Each row was made from one small tree. The marks that hang from a mark follow it in brackets, in the order of their numbers. Every link used is in the known rows. Write each row's tree.
In the rows, zero is written as 128.
Known rows:
z_216(z_828(z_205(z_665) z_955)): [ 97 171  75 132 117 133 124 175 109 125 107 179 149 124  90 156 135 105
 101 153  91 138]
z_665(z_666 z_955): [187 228  93 128 132 150 126 162  63 100  78  88  81 133 116 151 135  98
 111  93  96 118]
z_828(z_205 z_955): [149 155  88 133 113 125 136 168 104 111 114 179  79 134 101 156 142 109
  98 144  88 142]
z_955(z_828(z_205(z_665) z_216)): [127 141 158 132 109 126 119 169 126 131 110 180 140  84 121 132 150 113
 125 219 101 127]
z_205(z_665(z_666 z_955(z_828))): [167 200 110 130 126 148 114 169  89 136  70  92 141  98 108 151 139 102
 137  82 108 105]
z_955(z_828(z_205(z_665(z_666)) z_216)): [120 139 163 134 121 150 102 168 123 138 107  78 123  87 119 134 145 117
 126 196 111 126]
z_216(z_828(z_205(z_665(z_621)) z_955)): [ 96 136  77 130 109 146 123 171 112 133 111 180 150 121  88 160 140 110
  99 134 113 122]
z_955(z_828(z_205)): [153 156 105 139 110 119 122 169 103 113 103 192  75  97 100 145 159 110
 131 198 104 120]
z_621(z_828(z_205)): [105 120  87 140 140 127 133 167  97  93 111 186  77 125 120 143 160 103
 136 222  81 142]
z_981(z_666): [190 223  86 123 125 122 126 132  65  90  88  85 107 129  99 139 140 109
 105 206 104 134]
z_205(z_665(z_666 z_955)): [168 232  90 121 132 155 124 165  80 114  74  92 149 135 114 151 132  99
 112 104  95 122]
z_216(z_828(z_955)): [162 203  81 139 125 121 125 172  56 108  85 177  82 128  97 152 139 102
 106 123  88 126]
z_621(z_828(z_216 z_955)): [143 109 149 148 141 124 130 166  73 115 101 168  78 123 144 131 146 105
 128 125  77 141]
z_955(z_828): [192 192 109 141 115 112 122 170  68 110  75 192  74  97 110 141 158 110
 136 178 101 113]
z_621(z_828(z_205 z_216 z_955)): [ 98  72 146 148 137 132 131 164 108 118 126 168  75 121 134 137 147 105
 121 145  80 151]
z_828(z_205(z_665(z_666)) z_216 z_955): [119 143 146 128 120 156 116 163 122 136 116  64 131 124 122 148 127 117
  93 138  98 151]
z_621(z_828): [149 159  88 141 142 123 132 166  63  87  85 186  81 128 129 139 160 104
 144 204  78 138]
z_665(z_205 z_621 z_666): [191 213  94 137 123 178 134 167 103 106  73  85  71 129 109 152 152 111
 114 154 122  97]
z_665(z_621): [191 191  90 129 111 132 132 169  62  96  84 185  88 125 116 146 153 114
 113 179 109 117]
z_216(z_828(z_205)): [118 191  80 133 126 129 127 172  80  95 108 186  79 125  92 146 151 103
 109 226  93 126]

Which tree is each row?
[ 79  77 141 141 136 136 131 166 128 133 121 170 141 118 135 139 142 109
 121 158  79 155] | z_621(z_828(z_205(z_665) z_216 z_955))
[123 125  86 123 110 166 116 164 121 141 106  71 136 131  99 162 133 121
 100 109 120 136] | z_828(z_205(z_665(z_621 z_666)) z_955)
[144 130  94 140 133 141 139 164  70 102  87 196  97 124 124 149 159  96
 139  90  97 110] | z_665(z_621(z_828) z_955)
[117 164  81 139 123 130 126 172  89 112 110 179  78 129  89 154 138 101
 101 143  92 129] | z_216(z_828(z_205 z_955))
[125 170 138 122 115 131 131 167 118 111 118 177 148 118 129 131 140 112
  98 244  89 145] | z_828(z_205(z_665) z_216)
[143 135 164 140 113 122 123 170 107 118 115 182  73  85 118 129 154 110
 124 204 102 121] | z_955(z_828(z_205 z_216))
[127 159 104 133 123 146 103 171 118 132  94  90 125  97  99 150 149 118
 133 191 112 126] | z_955(z_828(z_205(z_665(z_666))))
[141 143 169 138 115 128 132 166 114 123 117 191  83  83 116 133 148  97
 119 115  99 106] | z_665(z_955(z_828(z_205 z_216)))
[187 168 175 148 111 162 146 169 125 134  85 188  88  84 122 135 152  93
 129  69 122  66] | z_665(z_205 z_621 z_955(z_828(z_216)))
[161 185 167 131 128 149 108 166  92 138  80  85 139  88 126 134 135 102
 129  90 108 105] | z_205(z_665(z_666 z_955(z_828(z_216))))
[ 96  74 149 138 136 153 137 160 108 112 126 192  90 114 135 135 152  97
 127 115  99 117] | z_665(z_621(z_828(z_205 z_216)) z_955)
[145 138 146 135 113 126 132 165 107 115 125 165  79 125 120 139 135 110
  91 147  87 142] | z_828(z_205 z_216 z_955)
[138 141 170 137 129 153 112 163 106 126 108  87  67  87 115 137 142 101
 123  92 109 110] | z_665(z_666 z_955(z_828(z_205 z_216)))
[122 160  90 120 114 174 124 162 117 125 100  94 147 126 104 158 134 106
 106 100 118 117] | z_828(z_205(z_665(z_621 z_666 z_955)))
[142 123  95 141 144 159 112 162  60 102  81  87  68 124 126 148 161 115
 145 158 111 125] | z_665(z_621(z_828) z_666)
[101 104 144 143 141 130 130 162 101  96 124 183  75 116 137 127 156 107
 129 228  83 144] | z_621(z_828(z_205 z_216))
[123 141 140 130 110 129 131 168 128 130 120 167 146 124 125 142 129 112
  89 160  87 148] | z_828(z_205(z_665) z_216 z_955)
[ 98  39 148 145 127 148 128 165 112 124 130 171  80 117 131 141 151 113
 122 121 101 137] | z_665(z_621(z_828(z_205 z_216 z_955)))
[ 90 206  79 125 136 163 117 168 101 120  97  91 146 124  90 156 132  95
 107 128  99 119] | z_216(z_828(z_205(z_665(z_666 z_955))))
[ 83  93  86 137 145 156 114 164 121 133 106  73 127 128 115 157 141 114
 131 131  90 152] | z_621(z_828(z_205(z_665(z_666)) z_955))
[ 87  95  82 136 132 131 133 166 126 131 110 175 144 128 117 156 147 108
 128 152  80 153] | z_621(z_828(z_205(z_665) z_955))
[146 101 155 154 135 164 148 168 123 130  97 168  77 116 137 140 154 105
 130  99 102 108] | z_665(z_205 z_621(z_828(z_216 z_955)))
[122 129  89 136 143 165 111 166  80 119  77  83 139 123 126 148 155 117
 148 173 112 131] | z_205(z_665(z_621(z_828) z_666))
[190 214 100 135 125 186 146 165 108 115  71  88  80 125 105 157 145  97
 112  68 119  83] | z_665(z_205 z_621 z_666 z_955)
[105  88  87 145 134 127 133 166 106 117 115 177  76 130 113 154 149 105
 129 139  79 150] | z_621(z_828(z_205 z_955))
[145 160 112 136 126 151 116 166 104 122  98  97  70  96  96 152 143  99
 128  88 109 107] | z_665(z_666 z_955(z_828(z_205)))
[ 93 168  79 132 130 158 107 171 104 131 103  74 132 125  89 160 131 109
 103 133 102 134] | z_216(z_828(z_205(z_665(z_666)) z_955))
